Each row was made from one small tree. Brackets hold a mark, then the marks that hang from it, in the order of their numbers. Every link used is in the known rows. Write each row's tree.
Known rows
[J167 [J142 J136]]: [ 0.31  1.84 -0.73  1.31  1.13 -0.21  0.86  0.58 -1.77 -2.30 -0.82  2.23
 -1.81  2.78 -1.30  0.05 -0.59 -0.89 -1.08  1.23  1.78 -0.57]
[J33 [J136 J167]]: [-0.99  0.64  4.69  1.16 -0.15 -0.66 -1.31 -1.98  0.46 -0.90 -3.77 -2.49
 -1.84 -0.86 -0.81 -1.00 -1.08  0.34  1.56  1.03  1.62 -0.41]
[J33 [J136 J11] [J142 J167]]: [ 0.64 -0.61  3.24  0.72 -2.33  2.68  0.69 -7.36  1.96  2.82 -0.42  3.00
  0.09 -0.91 -0.08 -0.86  0.01 -0.04  0.55  1.18 -2.80  1.60]
[J136 [J11 J33 J142] J167]: [-2.23 -1.78  2.83  2.90  0.92 -1.61 -3.39 -3.41 -0.56  1.97  0.25 -1.95
 -1.61  2.14 -0.27  1.12  2.69  0.75 -0.77 -0.38 -0.44  0.85]
[J142 [J136 J167]]: [-0.74  1.12  1.85  0.98 -1.66 -2.16 -0.78  0.01 -0.85 -3.66 -2.59 -3.61
 -2.20  3.21 -2.00  0.86  0.35 -0.60 -0.41  2.08  1.10 -0.54]
[J142 J33]: [-0.55  2.00 -1.86 -0.35 -1.91 -1.55 -0.25  2.89  1.12  2.52  0.27  0.49
 -0.81  1.47  0.35  0.92 -2.05 -0.16  1.70  0.18  1.08  0.62]
[J142 J33 J136 J167]: [ 1.76 -0.26 -3.50 -2.57 -5.58 -0.08  0.12  2.61  1.26 -2.73 -1.17  0.74
 -0.91  1.07 -1.25  0.60  0.71  0.84  0.94  3.70 -0.31  0.52]
[J912 [J33 J136]]: [ 0.14  0.45  1.98 -2.04  0.74 -1.18 -1.55  0.29  1.70 -0.42 -1.10  1.56
  0.46 -0.95  0.57 -0.39 -1.34 -0.09  2.20 -0.98  2.14  0.34]
[J912 [J33 J136 [J142 [J167 J11]]]]: [ 2.50 -1.20 -0.22 -1.64  0.51  2.32  0.36 -0.97  2.45  0.73  0.57  2.18
  1.93 -3.03  0.12 -1.14 -1.08 -0.19  1.66  0.68 -0.61  2.46]
[J912 [J33 [J136 J11]]]: [-0.76 -0.57  3.01 -2.32  0.54 -1.01 -2.72 -2.71  1.15  0.99 -0.24  2.69
  0.14 -0.68  0.45 -0.60 -0.26 -0.07  1.41 -1.61  0.95  0.74]
[J142 J33 [J136 J11]]: [-1.50 -0.44 -1.93 -3.64 -3.73 -2.22 -2.12 -1.75 -0.04  0.97  0.77  2.02
 -1.45  1.85 -0.91  1.33 -0.33 -1.68 -0.60  0.64 -0.22  0.69]
[J167 [J11 J136] [J33 J142]]: [-0.29 -1.36 -3.11 -1.88  2.02  1.09  3.47  0.61  0.27  1.43  2.72 -1.38
  3.92 -2.94  1.44  0.01 -1.03 -2.88 -1.67 -2.83 -2.23 -0.01]
[J167 J136]: [ 0.09  1.12  1.58  1.39 -1.25 -3.34  0.27  3.00 -0.52 -1.34 -0.34 -2.80
  0.53  0.89  0.79  0.20  0.39  1.79 -0.85  0.12  1.20 -2.23]
[J142 J33 [J136 J11] J167]: [ 0.67 -1.56 -2.09 -2.96 -5.78  0.29 -1.37 -1.15  0.58 -0.92 -0.12  2.01
 -1.35  1.45 -1.37  0.33  2.09  0.87  0.01  2.86 -1.76  1.03]
[J142 [J167 J11 J33 J136]]: [ 1.84 -1.84 -2.31  0.22 -1.33  0.79  2.06  4.13 -0.41 -2.11  0.19 -3.64
  2.54 -1.50  0.76 -1.61  3.62  3.49  0.34  0.30 -2.94 -1.45]
[J136 [J11 J142 J167]]: [-1.77  1.19  2.97  2.28 -1.52  1.02 -0.30 -1.16 -0.74  2.78  1.99  2.31
  0.55  2.39  1.61  1.63  1.37  1.83 -2.13 -1.96 -2.19 -0.34]
[J912 J33]: [ 0.17  1.70  0.89  0.20  0.86 -1.57 -0.81  2.66  1.02  0.09  0.20  0.41
  0.35  2.37  0.50  0.59 -0.46  0.35  1.71 -1.12  1.60  0.60]
[J142 J33 J136]: [-0.44  0.84 -3.26 -3.28 -3.53 -2.57 -0.65  2.05  0.64 -0.79 -0.27  0.68
 -1.04  1.41 -0.75  1.64 -1.76 -1.65  0.36  1.44  1.24  0.15]
[J167 [J11 J33]]: [-1.23 -0.88 -1.35  0.89  2.13  0.88  0.47  3.30 -0.32  2.46  1.34 -3.36
  0.29 -0.40  1.85  0.56 -0.04 -0.97 -0.14 -2.40 -0.04  1.40]
[J167 J11 J142]: [-0.17  0.66 -0.97  2.87  4.06  2.50  1.07  2.56 -2.26  1.72  1.34  1.01
 -0.63  0.41 -0.07 -1.36 -1.01 -0.31 -1.07 -0.60  0.53  1.50]
[J11 [J142 J136]]: [-1.56  1.58  0.49  0.75 -2.13 -3.60 -0.30  1.33  0.59 -1.43 -0.60  1.94
  0.53  3.85  0.41  3.13 -0.43 -0.52 -1.23  0.32  0.98 -0.36]
[J33 [J136 J11 [J167 J142]]]: [-1.15 -0.73  5.00  1.36  1.61  0.87 -2.52 -5.98 -1.24  0.48 -2.30  0.83
 -2.81 -1.04 -1.67 -2.33  0.17  0.44  0.13  0.87  0.66  0.14]
[J167 J33]: [-1.26  2.23 -1.14  0.89  0.02 -1.73  1.97  1.54  0.25  0.57 -0.76 -1.55
  0.92  2.83  0.93  0.66  0.61  0.16  2.23 -2.39 -1.25 -1.84]
[J136 [J11 J33]]: [-2.36 -0.45  1.78  1.29  0.29 -0.57 -1.36 -2.62 -0.32  3.39  1.01 -0.77
 -1.29  2.62  1.33  1.03  1.85 -0.40 -0.24 -2.57 -0.77  0.44]

Which tree is each row?
[-0.21  1.11 -1.40 -0.89  0.14 -0.35  2.67 -3.20  1.72  1.57 -0.67  0.67
  1.97 -0.97  0.70 -0.05 -1.52 -1.74  2.39 -1.58 -1.86 -1.07]  [J167 [J33 J136 J142]]
[ 0.37 -1.23 -0.57 -1.05  1.25 -0.01  2.01  0.05  1.53  0.09  1.65 -1.49
  1.41 -2.39  1.98  1.70 -1.36 -3.26 -2.49 -1.59  1.75 -0.32]  [J11 [J33 J142] J136]
[ 1.70 -0.63 -2.79  0.45 -1.29  0.99  2.07 -0.48  1.54 -0.62  0.21 -1.41
  0.08  0.81  0.40  1.59  0.86 -1.36  0.20  1.08 -0.86  0.73]  [J11 [J33 [J142 J136 J167]]]
[-1.71  0.71  0.82  1.04 -1.09  0.78  0.54 -1.31 -0.77  2.34  2.12  2.06
  1.75  1.76  1.77  1.35  2.18  1.76 -1.22 -2.95 -3.45 -1.37]  [J136 [J11 J142 [J167 J33]]]
[-0.51  0.98  0.18  1.29  1.08  3.19  1.35 -1.92 -2.37  1.73  1.83  1.78
  0.01  1.09  0.60 -0.82  2.08  1.42 -0.95 -2.41 -2.87 -1.54]  [J136 [J11 [J167 J33 J142]]]
[-0.60 -1.11  0.74 -1.20 -0.99 -2.89 -1.82  2.64  1.11 -1.47  0.13  0.31
  0.78 -1.92 -0.10  1.47 -1.49 -0.28 -2.42  1.41  2.99 -0.40]  [J11 [J136 J167] [J142 J33]]
[ 0.01 -0.20 -2.24  0.49  2.75  1.66  0.75  1.84 -2.62 -0.97  0.91  1.21
 -0.75  0.29 -0.90 -0.84 -0.77 -1.48 -2.13  0.39  0.61  1.10]  [J167 J11 [J142 J136]]
[ 0.19 -0.42  1.25  0.37  2.60 -0.24  0.85  0.81 -1.32 -3.67 -1.06 -2.11
 -0.12 -1.47 -0.92 -1.18  0.37 -0.41 -1.82  0.07  1.97 -2.24]  [J11 [J136 [J167 J33 J142]]]
[ 2.55  1.55 -0.37  1.83  0.78  2.43  2.46  4.18 -2.53 -2.42  1.25 -0.51
  0.50 -1.90  0.69 -1.27  0.33  3.04 -2.40  0.42  0.52 -3.05]  [J11 [J167 J136 J142]]
[ 0.14 -1.25  0.77  0.60  2.75  0.53 -1.01 -1.20 -0.07 -0.79 -2.09 -2.23
 -1.96 -2.59 -0.09 -0.98 -0.23 -0.42  1.23  0.21  2.32 -0.35]  [J11 [J33 [J136 [J167 J142]]]]
[ 2.83  0.42 -1.54 -0.88 -1.28  0.41  0.84  0.15  1.94 -1.64  0.66  1.73
  1.11  1.53 -0.89  0.69  0.08 -0.44  0.87  1.71 -0.40  1.61]  [J912 [J33 [J142 J136 J167]]]
[ 1.84  0.81 -2.39  1.71  2.72  4.47  2.54  3.55 -1.59 -0.40  1.49 -0.78
 -0.46 -1.65  1.63 -0.11  0.47  0.99 -0.88 -1.26  0.53 -1.50]  [J11 J33 [J167 J142]]
[-2.05 -0.63  6.12  0.77 -0.40 -0.38 -2.80 -5.74 -0.21  0.90 -2.70 -1.27
 -2.29 -0.45 -0.91 -1.31  0.27  0.41  0.60  0.24  0.05  0.08]  [J33 [J136 J11 J167]]
[-0.47 -0.92 -0.55 -2.11 -0.64 -0.12 -1.89  0.68  0.84  1.68 -1.13 -1.14
 -1.07 -3.45 -0.67 -1.21 -2.44 -0.33  1.80  1.30  1.23  1.31]  [J142 [J33 [J136 [J167 J11]]]]
[ 1.82  1.62 -1.67 -0.41  0.37  4.13  1.76  2.45 -0.97  0.10  0.59  2.48
 -0.53 -3.14  0.43 -1.19 -1.89  1.25 -0.16  0.46  0.66 -1.06]  [J11 [J167 [J142 [J33 J136]]]]
[ 0.23 -0.83 -0.48 -0.89 -0.10  1.77  0.73  1.91  1.11 -0.16  0.48  0.70
  1.83 -4.03  3.23  1.65 -0.32  0.98 -0.70 -1.77  0.38 -1.57]  [J11 [J33 J136] J142 J167]
[ 2.66  1.13 -0.58  1.00 -0.19  1.02  1.10  0.74  2.20  0.49  1.05  1.54
  1.30  1.58 -0.14  0.25 -0.10  0.50  1.74  0.96 -0.51  1.93]  [J912 [J33 [J142 J167]]]
[-1.31 -0.50 -0.68  2.21  1.88 -0.83 -0.21  1.83 -0.79  0.19 -0.33 -3.89
  0.92  0.60 -0.58 -0.09  1.13  0.75  0.70 -0.54 -1.46  0.15]  [J136 [J167 [J11 J142] J33]]
[ 0.87 -1.52 -3.32 -1.58 -2.51  1.36  2.13  2.16 -0.29 -3.47 -0.83 -2.07
  1.28  0.65 -0.38 -0.23  3.13  0.76  0.31  0.77 -3.16 -0.25]  [J142 J136 [J167 J11 J33]]
[ 0.45 -1.10 -3.28 -1.55  2.91  2.54 -0.29  1.61 -1.02  2.50  1.24  3.25
 -0.50 -4.10 -0.25 -2.28 -2.87 -0.97  0.09  0.40  1.20  1.88]  [J167 J11 [J142 [J33 J136]]]
[ 1.55  0.64 -0.65 -0.62  0.43 -1.12 -0.42 -0.71  1.03 -1.24  0.53 -0.09
  0.32  1.39 -1.55  0.80 -0.98 -1.64  0.65  1.34  0.68  1.49]  [J912 [J33 [J142 [J136 J167]]]]
[ 0.42  0.81  3.00  1.61  0.12  0.57  0.43 -4.86  1.47  1.11 -2.03 -1.08
 -0.75 -1.54 -1.22 -0.64 -2.61 -1.44  1.16  1.82  0.15  0.93]  [J33 [J136 J167] J142]
[-2.08 -0.59  2.28  1.93 -1.04 -2.00 -3.74 -2.70 -0.32  2.82  0.35  0.40
 -1.60  2.34 -1.30  0.68  1.08  1.12 -0.39  1.05 -0.53  1.35]  [J136 [J11 [J142 J33]] J167]
[ 0.05 -0.94 -5.61 -1.47  3.42  1.27  2.01  1.60 -2.66 -1.49  1.11  0.81
  1.01 -0.61 -0.75 -1.25  0.58 -1.62 -0.70 -1.17 -1.38 -0.54]  [J167 J11 J33 [J142 J136]]
[ 1.20  0.51 -3.19 -0.16 -0.35 -2.77  2.92  0.44  0.28 -0.32  1.29 -2.04
  3.17 -0.52  0.72  0.08  0.50  0.33  0.24 -0.78 -1.87 -2.77]  [J167 [J33 J142] J136]
[ 0.48 -0.17  2.81 -1.12  1.23 -1.18 -2.44 -0.29  1.14 -1.46 -2.04 -0.70
 -0.47 -1.36 -0.75 -1.02 -0.78  0.52  2.35  0.30  2.27  0.45]  [J912 [J33 [J136 J167]]]
[ 0.40 -0.36  1.17  1.83  1.66 -1.11 -0.82 -1.15 -2.82 -0.26  1.37  1.75
 -0.74  0.40 -0.50 -1.70  1.57  1.82 -2.64  0.34  0.66 -1.64]  [J167 [J136 J11] J142]
[-1.01 -0.88  2.80 -2.18  0.43 -1.74 -3.14 -2.49  1.50  1.11  0.09  4.10
  0.87 -0.55  0.73  0.12 -0.27  0.14  0.97 -1.51  1.02  0.88]  [J912 [J33 [J136 [J11 J142]]]]
[-0.91 -0.23  0.91  0.50 -0.62 -0.93 -0.80  0.88 -1.42 -2.70 -1.54 -4.31
 -1.52  1.60 -1.83  0.33  0.32 -0.98 -1.07  1.54  0.38  0.52]  [J142 [J136 [J167 J11]]]
